Every row comes from one small tree of marks. The marks that hang from a mark follow it in brackets, in the order of their numbers. Every link used is in the known rows. Which tree was each row made from?
Known rows
Q521(Q702): [-2.02 -1.56  2.73 -1.66  2.58 -0.97 -1.15 -1.66  2.11 -0.86  1.49  0.77
  0.06 -3.82  1.31 -2.26 -0.35 -1.65 -1.45 -0.15]
Q56(Q223(Q521(Q702(Q354) Q739))): [ 5.87  0.01  3.18 -1.05  3.41  3.75 -1.39  0.37 -0.39 -1.27  0.11  0.72
 -0.10 -6.38  1.39 -1.67  3.78 -1.94  1.41 -1.77]
Q223(Q521(Q739(Q25 Q354(Q702)))): [-0.20 -1.71 -0.08  2.23  4.08 -4.97 -0.05 -1.43  2.13 -2.13  1.05  0.15
  0.07 -0.76 -2.68  1.01 -0.68  2.87  2.99 -1.60]
Q223(Q521(Q702(Q25 Q354(Q739)))): [ 3.37  1.27  0.51 -0.29  1.84  1.91 -0.04 -2.94  2.31  0.87 -1.40 -0.55
 -2.19 -4.75  0.31 -3.69  3.77 -3.41  1.96 -2.20]
Q354(Q702(Q25) Q739(Q521)): [ 0.71 -0.18 -2.07  2.71  3.23 -4.79  1.00 -2.81  1.47  1.33 -2.49 -3.07
 -0.66 -0.28  0.19 -1.77 -0.48 -1.49  3.13 -1.73]
Q223(Q521(Q702(Q25 Q354))): [ 2.77  1.21  1.47 -1.17  2.41  2.44 -0.38 -1.44  0.67 -0.06 -0.87  0.33
 -1.76 -4.55  2.22 -2.50  3.37 -2.03  1.88 -1.88]
Q354(Q702(Q25) Q739(Q521(Q223))): [ 0.31 -0.91 -2.17  1.91  3.92 -5.50  0.53 -2.89  1.93  2.64 -2.17 -4.26
 -3.19  1.05  0.91 -1.09 -1.07 -1.20  6.25 -0.78]
Q354(Q702(Q25) Q739): [ 0.14  0.25 -2.70  2.97  2.69 -4.55  1.43 -4.27  2.33 -0.57 -1.26 -2.97
  0.92 -0.48 -0.32 -2.42 -0.56 -1.27  1.01 -1.73]
Q25(Q739): [-3.49 -2.26  2.31 -0.41 -0.88 -3.61 -0.17 -1.54  2.60 -2.00  2.30 -0.36
  3.66 -1.03  1.79 -2.13 -2.76 -0.96 -3.19 -0.68]
Q739(Q25 Q354 Q521(Q223)): [-4.17 -1.88  1.93 -0.80  2.70 -4.32 -0.26 -0.81  3.13  3.31  0.88 -0.78
 -4.46  0.86 -0.81  1.04 -5.50  2.79  2.46  0.70]
Q739(Q25(Q702) Q521(Q223)): [-3.81 -1.36  2.53  0.79  3.14 -3.00 -0.84  0.03  1.39  3.26  0.95 -1.82
 -4.03 -4.04  1.35  1.48 -2.96  1.21  1.08 -0.22]
Q521(Q702 Q739): [-1.11 -1.36  0.56 -1.90  2.81 -2.83 -1.92  0.19  2.41 -1.45  1.69  1.45
  1.06 -5.82  0.79 -0.34  1.00 -1.79  0.03  0.39]
Q56(Q223(Q521)): [ 3.24 -3.28  3.27 -0.40  2.48  0.18 -0.53 -1.26  0.81 -2.39  0.48 -1.71
  1.39 -2.24  1.30 -2.64 -0.74 -0.72  0.16 -2.55]
Q354(Q702(Q25(Q739))): [-1.61 -0.03 -1.10  2.41  0.85 -4.20  0.98 -2.65  0.73 -2.24  0.66 -1.75
  3.59  1.51  2.22 -1.09 -1.55 -0.54 -0.78 -1.34]
Q521(Q223 Q702(Q25 Q354) Q739): [ 0.71  2.22 -2.03 -1.73  2.68 -0.90 -1.00  0.21  1.72  1.68 -0.15  0.27
 -2.63 -4.87  2.49  0.50  2.66 -1.47  3.84  1.00]
Q702(Q25(Q739) Q354): [-1.13  2.22  0.03  0.46 -1.40 -0.65  1.32 -1.43  1.25 -0.32  0.04 -0.66
  2.17 -1.64  2.69 -1.91 -0.85 -0.99 -2.67 -0.90]
Q56(Q223(Q521(Q739))): [ 4.31 -3.23  1.15 -0.53  2.52 -1.58 -1.24  0.76  1.31 -3.03  0.51 -0.87
  2.38 -4.06  0.92 -0.60  0.98 -0.88  1.72 -1.99]
Q702(Q25(Q739(Q354 Q521))): [-3.30 -0.25 -0.16  0.12 -0.45 -3.83 -0.06  0.62  2.60  1.02  0.18 -0.74
  0.21  1.43  1.07 -1.65 -4.94 -0.17 -0.60 -0.42]
Q56(Q223(Q521(Q702(Q25)))): [ 4.57 -1.20  1.61 -1.21  3.45  2.53 -1.26 -1.14  0.41 -1.62 -0.01 -0.64
 -0.33 -2.71  1.95 -1.81  1.37 -2.50  1.71 -2.01]
Q354(Q702 Q739(Q521)): [-0.31 -1.70  0.88  2.50  3.46 -4.76  0.55 -3.06  1.44  0.99 -1.26 -2.73
 -0.43 -0.73 -0.31 -2.83 -1.38 -1.19  1.74 -1.73]
Q25(Q739(Q354)): [-4.94 -1.60  2.23  0.09 -0.88 -3.85  0.01 -1.03  3.69 -1.57  2.51 -0.27
  2.09  1.15  0.11 -3.20 -5.36  0.33 -4.06 -0.59]

Write each row's tree
[ 0.03  1.39  1.27 -1.36  2.26  0.03 -0.88  0.27  1.27 -0.20  0.45  1.82
  0.20 -6.76  1.12 -1.16  2.21 -1.55 -0.61  0.03]
Q521(Q702(Q354) Q739)
[ 2.94 -2.52  0.87 -0.12  2.57 -1.76 -1.21  1.36  2.37 -2.49  0.60 -0.70
  0.95 -2.26 -0.89 -1.68 -1.66  0.40  1.02 -1.90]
Q56(Q223(Q521(Q739(Q354))))
[-2.79  1.57  4.41  1.91 -0.32  0.14 -0.01  1.14 -0.11  1.57  0.21 -1.05
 -0.04 -4.85  3.17 -2.80 -1.60 -1.22 -3.90 -1.77]
Q25(Q702(Q354) Q739(Q521))
[-4.15 -1.94  2.39  1.61  2.55 -5.18 -0.26 -1.24  1.64  1.27  1.13 -2.33
 -1.38  4.66  0.90 -1.84 -5.13  1.01  2.62 -0.16]
Q25(Q739(Q354(Q702) Q521(Q223)))
[-0.84  1.49  4.35 -1.02  2.90  1.85 -0.15 -1.42 -0.16  3.25  0.07  1.77
 -3.01 -4.80  0.59  0.45  0.22  0.25 -0.30 -0.09]
Q739(Q25 Q521(Q702(Q354)))
[-3.07 -1.57  0.37 -2.16  3.29 -4.05 -2.25  0.64  4.05  0.41  2.02  0.77
 -2.65 -2.40 -0.23 -0.86 -1.65 -0.38  2.40  1.50]
Q521(Q223 Q702 Q739(Q354))
[-2.30  2.13  0.48  1.23  2.36 -1.87 -0.06  0.48  1.49  1.99  1.23 -0.52
 -2.51 -7.10  0.88  2.09  0.14  1.59  0.06 -0.11]
Q521(Q223 Q739(Q25(Q702(Q354))))
[ 0.03 -2.44  1.44 -1.69  3.21 -2.30 -2.40  1.01  3.46 -1.95  1.42  1.48
 -0.86 -4.01 -0.97 -1.91  0.40 -0.99  1.96 -0.72]
Q223(Q521(Q702 Q739(Q354)))
[-1.36 -0.64 -0.43 -2.16  2.93 -1.96 -1.13 -1.45  2.62  0.89  0.68 -0.90
 -2.56 -1.97  2.47 -0.52 -0.17 -1.71  2.82  0.74]
Q521(Q223 Q702(Q25))
[-3.21 -1.96 -1.03 -1.09  2.20 -6.24 -1.02  0.81  4.50  0.10  1.16 -0.85
 -1.31 -1.31 -0.31 -0.48 -3.45  1.00  2.43  0.87]
Q521(Q223 Q739(Q354))
[-0.37  0.71  1.19 -1.98  3.05 -0.76 -1.36 -0.01  1.81  1.22  0.83  0.58
 -2.44 -5.30  1.79 -0.45  2.09 -1.23  2.69  0.93]
Q521(Q223 Q702(Q354) Q739)
[-0.78 -1.91  1.40 -1.45  3.34 -2.20 -1.99  0.08  3.36 -0.93  2.30  2.43
 -1.30 -3.98 -2.41  0.92  0.30  0.84  1.65 -0.51]
Q223(Q521(Q702 Q739(Q25 Q354)))
[ 1.30  2.97 -1.75 -0.93  1.86  0.02 -0.49  0.42  1.18  0.24 -0.53  1.40
 -0.29 -6.35  1.81 -0.24  2.95 -1.84  0.79  0.08]
Q521(Q702(Q25 Q354) Q739)
[-3.50 -0.71  3.54 -1.18  3.35 -1.01 -1.09 -0.71  2.15  2.46  1.17  1.80
 -3.46 -1.72 -1.48  0.03 -3.45  0.96 -0.61  0.21]
Q739(Q25 Q354 Q521(Q702))
[-2.10 -2.61  1.08 -0.53  2.34 -4.70 -0.23 -2.81  3.85  3.88  0.11 -1.96
 -3.84 -1.55 -0.84  0.81 -2.60  0.34  3.32  0.38]
Q354(Q739(Q25 Q521(Q223)))
[ 0.98 -0.87 -1.69 -1.46  2.96 -2.35 -1.91  1.22  3.30 -1.58  0.32  1.05
 -1.15 -3.59 -0.38 -0.92  1.24 -1.36  3.30 -0.70]
Q223(Q521(Q702(Q25) Q739(Q354)))
[-6.07 -0.14  2.73  1.99 -0.45 -2.82 -0.38  0.35  3.14 -1.13  2.64 -1.06
  1.40 -1.73  0.45 -3.60 -5.21 -0.16 -6.07 -1.41]
Q25(Q702 Q739(Q354))
[-0.28 -1.02 -0.62 -1.68  3.07 -2.67 -1.39 -1.69  3.36  3.92 -1.10 -1.67
 -4.77 -2.01  1.20 -1.39  0.01 -3.33  5.01  0.48]
Q354(Q739(Q521(Q223 Q702(Q25))))
[ 0.22 -0.27 -0.40 -0.84  2.45 -1.91 -0.80 -1.51  2.58  2.49 -1.33 -0.74
 -2.57 -3.45  0.57 -2.04  0.37 -3.53  1.74 -0.45]
Q354(Q739(Q521(Q702(Q25))))
[-1.43  0.61  5.07 -1.06  0.47  1.67 -0.94 -0.43 -0.01  1.67  0.78  1.26
 -0.44 -2.99  2.65 -2.58 -0.20 -2.32 -1.62 -0.30]
Q25(Q739(Q521(Q702(Q354))))
[-4.16 -1.31  3.53  1.33  0.10 -2.68 -0.97  1.16  1.04  0.35  1.32 -1.48
  1.05 -3.67  2.77 -2.02 -2.77 -1.41 -3.27 -1.31]
Q25(Q702 Q739(Q521))
[-0.83 -2.37  0.16 -0.40  2.14 -4.50 -0.70  0.12  3.78 -1.43  1.55  0.99
 -0.05 -3.06 -2.40  1.21 -1.50  2.01  1.46 -1.02]
Q223(Q521(Q739(Q25 Q354)))
[-1.92  0.15 -2.73 -1.97  3.08 -4.05 -1.78  1.01  3.92  0.90  0.88  0.17
 -2.94 -1.96  0.13  0.22 -1.13 -0.87  3.52  1.57]
Q521(Q223 Q702(Q25) Q739(Q354))
[ 1.72  0.12  3.68 -0.38  2.49  2.16 -0.03 -4.14  2.28  1.33  0.52  0.81
 -2.59 -5.12 -1.69 -1.97  2.79 -1.31  0.33 -1.95]
Q223(Q521(Q702(Q354(Q739(Q25)))))
